Known rows, with every step that occurs
niro/nilak/dizut/tatumi/zolibaz/gatum: [ 1.99  1.95  2.61  0.38  1.70  1.11  0.07  1.10  1.41 -0.19  0.12  1.66
 -0.33 -0.16  0.31  0.39 -0.12  0.86  0.47 -2.43  0.97 -0.73  1.06  0.09]
niro/nilak: [ 1.94 -0.89 -0.45  0.18  2.15  0.85 -0.10  0.48  1.28  0.03 -0.19  1.83
 -0.86  0.09  0.02  0.10 -0.03  1.34 -1.43 -2.88  0.83 -0.22  0.96 -0.57]
dizut/niro: [ 0.30 -1.28  2.19  0.84  1.13  1.40  0.43  0.86  0.65  0.09 -0.16  0.00
 -0.71 -1.28  0.33 -0.10 -0.71 -0.71  1.49 -0.59  0.45  1.14  0.89  0.99]
tatumi/zolibaz/niro/nilak: [ 2.49  3.00 -0.64  0.67  1.89  1.49 -0.25 -0.11  0.75 -0.86 -1.09  2.76
 -1.92 -0.71  0.89  0.05  0.08 -1.60  0.72 -0.23 -0.11  1.12  0.76 -0.79]
gegar/nilak/dizut/niro: [ 0.09  1.14  5.71  0.35 -1.17  2.28  0.68  4.05  1.29  0.12  1.08  0.29
  1.45  0.20  1.08  0.52 -0.44 -0.20  0.08 -0.96  0.38 -0.43  1.44 -0.46]
dizut/dolu: [ 1.63 -0.23  0.09  0.87  0.80  1.75 -0.47  4.34  0.94 -0.93 -0.82 -0.43
 -2.42 -0.60  0.80 -0.65  0.06  0.50 -0.83 -1.13  0.24  1.99  0.75  0.60]
gegar/zolibaz: [ 0.09 -0.72  0.62  0.58  1.05  1.86  0.01  0.86  0.73 -0.09 -0.69  0.10
  1.37  0.12  0.23 -0.97 -0.16  0.33 -0.50 -0.57  0.75 -0.39  0.63 -1.82]
tatumi/zolibaz/gatum/dizut/niro/nilak: [ 2.13  2.97  1.30  0.72  2.28  0.93  0.32  0.76  0.69 -0.67 -1.48  1.68
 -1.03 -1.10  1.04 -0.42 -0.37 -2.08  2.03  0.18 -0.17  1.19  1.01  0.29]
zolibaz/niro/nilak/dizut: [ 1.74  2.15  0.87  0.19  0.73  2.77 -0.84 -0.70  0.71 -0.29  0.12  2.49
 -1.45 -0.37  0.40  0.07 -0.05 -1.67 -0.55 -2.47  0.38  1.15  0.97  0.37]
gatum/zolibaz: [ 2.28  1.19 -1.03  1.09  1.10  1.15  1.17  1.31  0.45 -0.42 -0.57  0.01
 -0.07 -0.76  0.46 -0.42 -0.06  1.38 -2.27 -0.90  0.12 -2.31  0.39 -0.21]
dizut/gegar/nilak: [ 2.06 -0.42  1.70  0.70 -0.45  1.47  0.50  3.80  1.43 -0.52  0.63 -0.41
 -1.06 -0.19  0.41 -0.67 -0.74  0.27 -1.92 -1.24  0.58  0.45  1.44  1.15]
tatumi/zolibaz/gatum/dizut/dolu: [ 2.30  3.55  0.49  0.86  1.71  1.25  0.18  2.03  0.56 -1.16 -1.70  0.84
 -1.45 -1.11  1.29 -0.72 -0.23 -2.12  1.60  0.67 -0.45  1.57  0.95  0.42]
niro/nilak/dizut: [ 1.75  0.75  1.74  0.10  1.44  0.90 -0.14  0.71  1.19 -0.52  0.37  2.19
 -0.43  0.16  0.16  0.32  0.11  1.79 -1.59 -3.21  1.03 -1.16  0.90 -0.35]
dizut/tatumi/zolibaz/gegar/nilak/niro: [ 2.09  1.29  0.15  1.20  0.41  1.72  1.25  5.08  1.20  0.10  0.17 -0.63
  1.12 -0.66  0.79  0.19 -0.59 -0.94  2.93  1.40  0.57 -0.47  0.84  0.90]
tatumi/zolibaz: [ 1.92  2.13 -0.71  0.87  1.63  0.61  0.61  0.95  0.67 -1.21 -1.02  1.06
 -0.88 -0.87  0.89 -0.03 -0.08 -0.09  0.79  0.71 -0.12 -0.09  0.67 -0.82]
gegar/zolibaz/nilak: [ 1.34  0.32  1.67  0.35  0.78  2.33 -0.24  1.02  0.92  0.22 -0.67  0.85
  0.73  0.41  0.34 -1.58 -0.34 -0.48 -0.60 -0.74  0.56  1.24  0.58 -0.98]
dolu/dizut/niro: [ 0.35 -0.05  4.47  0.65  0.50  1.71  0.07  1.54  0.54  0.01  0.80 -0.22
 -1.20 -0.54 -0.47 -0.07 -0.84  1.65  1.92  0.42  0.87 -1.79  1.27  1.42]
gegar/zolibaz/dolu: [ 0.43  1.13  1.40  0.62  0.58  2.16 -0.37  1.72  0.76  0.45 -1.02  0.12
  0.58  0.40  1.06 -1.38 -0.46 -1.03 -1.09 -0.04  0.82 -0.70  0.92 -1.55]
dolu/dizut/gegar: [ 1.79  0.44  2.73  0.70  0.09  1.35 -0.04  2.13  0.72 -0.83  1.00 -0.53
 -2.19 -0.33 -0.71 -0.70 -0.83  2.46 -0.29 -0.08  1.04 -2.28  1.35  2.17]
nilak/dizut: [ 0.79  2.18  2.37  0.43 -0.21  1.57  0.33  0.95  0.52 -1.18  0.63  0.33
  0.34 -0.56  0.50  0.08 -0.17  0.75 -0.53 -1.37  0.50 -1.29  0.79  0.49]
dolu/dizut/tatumi: [ 0.81  0.84  2.93  0.68  0.39  2.01  0.41  2.56  0.87  0.30  1.01 -1.55
 -0.69 -0.46 -0.60  0.20 -0.77  2.03  2.95  0.67  0.99 -2.66  1.38  1.83]
dizut/gegar/zolibaz/dolu: [ 1.88  0.26  1.22  0.96  0.36  1.38 -0.26  2.37  0.99 -0.53 -0.45 -0.22
 -1.51 -0.22  0.52 -1.84 -0.75 -0.27 -2.17 -0.70  1.12 -0.07  1.05  0.85]
gatum/zolibaz/gegar/nilak/dizut: [ 3.01  2.59  0.66  1.21 -0.32  1.61  1.73  4.62  0.60 -0.48  0.11  0.78
  0.92 -0.13  0.65 -0.67 -0.15  0.18 -3.17  0.04  0.41 -2.35  0.48 -0.25]
dolu/dizut/niro/nilak: [ 0.77 -0.39  4.62  0.48  1.15  1.39 -0.18  1.46  0.86  0.22  0.78  0.75
 -1.49 -0.18 -0.61  0.10 -0.67  2.23  1.37 -0.58  1.15 -1.94  1.31  1.08]
dolu/dizut: [ 0.93  0.79  2.42  0.45  0.28  1.78  0.05  1.38  0.52 -0.32  0.79 -0.33
 -0.94 -0.11 -0.48 -0.12 -0.63  2.19  0.64  0.20  0.70 -2.57  1.26  0.82]
zolibaz/niro: [ 1.30  1.58 -0.92  0.49  0.29  3.22 -0.45 -0.74  0.32 -0.22 -0.27  0.84
 -1.36 -0.93  0.48 -0.33 -0.41 -2.88  0.32 -0.85 -0.19  1.97  0.96  0.73]
gatum/dizut/dolu: [ 1.70  1.11 -0.34  0.52  1.34  1.31 -0.01  5.09  0.59 -1.00 -1.06 -0.31
 -1.84 -1.20  0.98 -0.70  0.29 -0.95  0.95 -0.84  0.19  1.12  0.88  2.30]

Rows
[ 2.05 -0.45  0.70  0.77  0.89  1.77 -0.60  1.05  1.03 -0.67 -0.28  0.92
 -1.68 -0.30 -0.07 -1.48 -0.43 -0.34 -1.83 -1.75  1.08  0.99  0.91  0.66] | dizut/gegar/zolibaz/niro/nilak
[ 1.37  2.34  4.10  0.58  0.36  1.87 -0.51  2.50  0.87  0.81  0.05  0.50
 -2.26  0.08  0.86 -0.59 -1.00 -0.29  0.02  0.08  0.96 -1.78  1.60  1.17] | zolibaz/dolu/dizut/niro/nilak
[ 0.88 -1.84  2.35  0.59  2.04  0.96  0.08  0.73  1.10  0.38 -0.17  1.40
 -1.10 -0.77  0.13  0.12 -0.46  0.14  0.71 -1.99  0.88  0.95  0.95  0.49] | dizut/niro/nilak
[ 0.66  0.14  0.61  0.36  1.36  2.72 -0.87 -0.20  0.81  0.26 -0.79  1.78
  0.34  0.28  0.23 -0.89  0.00 -1.14 -0.57 -1.52  0.78  0.84  0.73 -1.81] | gegar/zolibaz/niro/nilak
[ 1.87  1.79  1.70  0.42  0.37  2.27  0.28  1.88  0.75 -0.12 -0.42 -0.46
 -0.44 -0.79  0.66 -1.21 -1.00 -2.90  0.30 -0.98 -0.09  1.67  1.59  2.18] | zolibaz/gatum/dizut/gegar/nilak
[ 2.10  1.98  0.45  1.22  0.77  1.52  1.46  4.73  1.27  0.08 -0.15 -0.67
  0.19 -0.89  0.63  0.14 -0.51 -1.30  3.11  1.66  0.52  0.08  0.99  0.80] | dizut/tatumi/zolibaz/gegar/nilak
[ 1.24  2.15  3.31  0.68 -0.50  1.91 -0.24  1.28  0.63 -1.48  0.55  0.61
 -0.48 -0.50  0.31 -0.87 -0.28  0.14 -1.29 -1.46  0.95 -0.60  0.79  1.03] | nilak/dizut/gegar/zolibaz/niro
[ 3.13  2.14 -0.09  0.61  0.85  1.38  0.03  1.62  0.77 -0.86 -0.54  1.85
 -0.19 -0.25  1.26 -0.59 -0.37 -0.34  0.44  0.18 -0.24  0.74  0.42  0.23] | tatumi/zolibaz/nilak/niro
[ 1.83  1.74  3.19  0.71  0.30  1.99  0.15  3.16  0.91  0.08  0.93 -0.59
 -0.32 -0.19 -0.11  0.04 -0.78  1.93  3.26  1.15  0.78 -2.50  1.12  1.92] | dolu/dizut/tatumi/zolibaz/nilak/niro
[ 3.53  1.16 -0.38  0.82  0.31  1.91  0.60  1.97  0.56 -0.06 -0.10  0.79
  0.62 -0.16  0.79 -0.96 -0.36  1.12 -2.61 -1.39  0.01 -1.46  0.15  0.85] | gatum/zolibaz/nilak/niro
[ 2.07  0.92  0.10  0.41  1.57  1.25 -0.16  2.78  0.73 -0.77 -0.68  0.85
 -1.41 -0.91  0.35 -1.23 -0.02 -1.38  0.16 -1.47  0.85  0.39  0.99  2.22] | gatum/dizut/gegar/zolibaz/niro/nilak
[ 2.24  3.96  0.09  0.93  1.12  0.92  0.24  1.81  0.71 -0.67 -1.34  1.07
 -1.67 -0.59  1.74 -0.47 -0.38 -1.45  0.19  1.27 -0.07 -0.39  0.96 -0.52] | tatumi/zolibaz/dolu
[ 2.42  3.50  1.33  0.77  1.15  1.23  0.57  2.14  0.82 -0.93 -1.14  0.85
 -0.81 -0.86  1.21 -0.69 -0.51 -2.22  1.22  0.64 -0.35  1.03  1.24  0.47] | tatumi/zolibaz/gatum/dizut/gegar/nilak
[ 2.40  2.83  1.03  0.75  0.79  1.43  0.32  2.46  0.74 -0.90 -0.83  0.87
  0.16 -0.63  1.37 -0.63 -0.59 -1.86  1.06  0.41 -0.28  0.53  1.08  0.61] | tatumi/zolibaz/gatum/dizut/gegar/nilak/niro
[ 1.56  1.60  3.27  0.87 -0.23  2.05  0.60  4.95  0.98  0.12  1.18 -0.67
  0.52  0.06 -0.03  0.22 -0.79  1.53  2.86  1.75  0.97 -3.09  1.25  1.30] | dolu/dizut/tatumi/zolibaz/gegar/nilak/niro
[ 3.03  4.23  1.89  0.59  0.82  1.13  0.33  1.28  0.81 -1.28 -0.59  2.05
 -1.22 -0.55  1.12 -0.51 -0.14 -0.55  0.59  0.30 -0.19  0.82  0.59  0.20] | tatumi/zolibaz/nilak/dizut
[ 1.32  1.99  0.86  0.50  1.03  2.44  0.48  1.17  0.61  0.38 -0.68 -1.21
  0.10 -1.27  0.52 -0.75 -0.93 -3.09  2.68 -0.51 -0.06  1.42  1.41  2.37] | zolibaz/gatum/dizut/tatumi
[ 0.29  1.62  3.19  0.70  0.37  2.41 -0.36  2.68  0.87  0.78 -0.44 -0.59
  0.38  0.49  0.62 -1.19 -0.65 -0.06  0.53  0.72  1.20 -2.03  1.16 -0.71] | gegar/zolibaz/dolu/dizut/tatumi
[ 2.73  2.74 -0.12  1.03  0.54  1.05  1.19  4.16  0.86 -1.01 -0.60  1.66
 -0.13 -0.28  1.03 -0.39 -0.25 -1.57 -0.03  1.80  0.06  0.33  0.78 -0.96] | tatumi/zolibaz/gegar/nilak
[ 1.17  3.93  2.92  0.81  0.10  1.95  0.50  1.81  0.75 -0.87  0.41  0.04
 -0.07 -1.12  0.73  0.47 -0.17 -0.54  2.54 -0.08  0.49 -0.83  0.85  1.19] | nilak/dizut/tatumi/zolibaz/niro
[ 2.35  0.47  1.96  0.29  1.31  0.61 -0.20  1.20  1.31 -0.87  0.54  2.05
 -1.34  0.00  0.01 -0.08 -0.03  1.99 -2.25 -3.43  1.27 -0.93  0.97  0.58] | niro/nilak/dizut/gegar
[ 3.31  1.68 -1.79  1.37  0.73  1.19  1.59  2.99  0.29 -0.63 -0.49  0.58
 -0.05 -0.69  0.28 -0.99 -0.21  0.14 -2.95  0.17  0.38 -1.88  0.22  0.28] | gatum/zolibaz/gegar
[ 1.68  0.52  3.51  0.57  0.47  1.89 -0.71  1.64  0.88 -0.46  0.71  0.62
 -1.94  0.20 -0.77 -0.98 -0.61  2.03 -0.49 -0.59  1.37 -1.93  1.29  1.12] | dolu/dizut/gegar/zolibaz/niro/nilak
[ 0.77  3.14  4.63  0.47 -1.15  2.76  0.69  4.41  1.42  0.11  0.91  0.13
  1.26  0.08  1.24  0.73 -0.29 -1.00  1.38 -0.22  0.21 -0.37  1.47 -0.37] | gegar/nilak/dizut/tatumi/zolibaz/niro
[ 3.11  1.79 -0.43  1.25  0.02  1.60  1.75  4.52  0.64 -0.22 -0.16  0.62
  0.69 -0.15  0.58 -0.77 -0.23 -0.03 -3.13  0.19  0.31 -1.90  0.50 -0.37] | gatum/zolibaz/gegar/nilak
[ 2.07  0.72  2.93  0.29  1.30  1.08 -0.45  0.72  1.31 -0.60  0.24  2.06
 -0.63  0.29  0.00 -0.56 -0.20  1.33 -2.17 -3.36  1.30 -0.56  1.02 -0.01] | niro/nilak/dizut/gegar/zolibaz/gatum
[ 1.92 -0.04  3.67  0.57 -0.28  1.96 -0.59  2.61  0.79 -0.50  1.06 -0.02
 -0.74  0.42 -0.52 -1.33 -0.89  2.58 -0.57 -0.26  1.26 -2.22  1.07  1.74] | dolu/dizut/gegar/zolibaz/nilak/niro
[ 1.85  1.45  0.42  0.58  1.06  1.05  0.14  3.72  0.64 -0.72 -0.79 -0.16
 -1.23 -0.94  0.77 -1.52 -0.29 -1.36  0.00 -0.56  0.80 -0.30  1.08  2.43] | gatum/dizut/gegar/zolibaz/dolu
[ 3.41  3.33  1.56  0.80  0.30  1.64  0.88  1.64  0.60 -0.49 -0.14  1.02
 -0.39 -0.43  0.69 -0.90 -0.13  0.95 -2.45 -1.30  0.07 -1.37  0.32  0.79] | gatum/zolibaz/nilak/dizut
[ 2.97  2.63  0.91  1.32 -0.26  1.71  1.90  5.19  0.76 -0.17  0.23  0.16
  1.07 -0.31  0.59 -0.50 -0.23  0.09 -2.06  0.27  0.55 -2.41  0.53  0.26] | gatum/zolibaz/gegar/nilak/dizut/tatumi
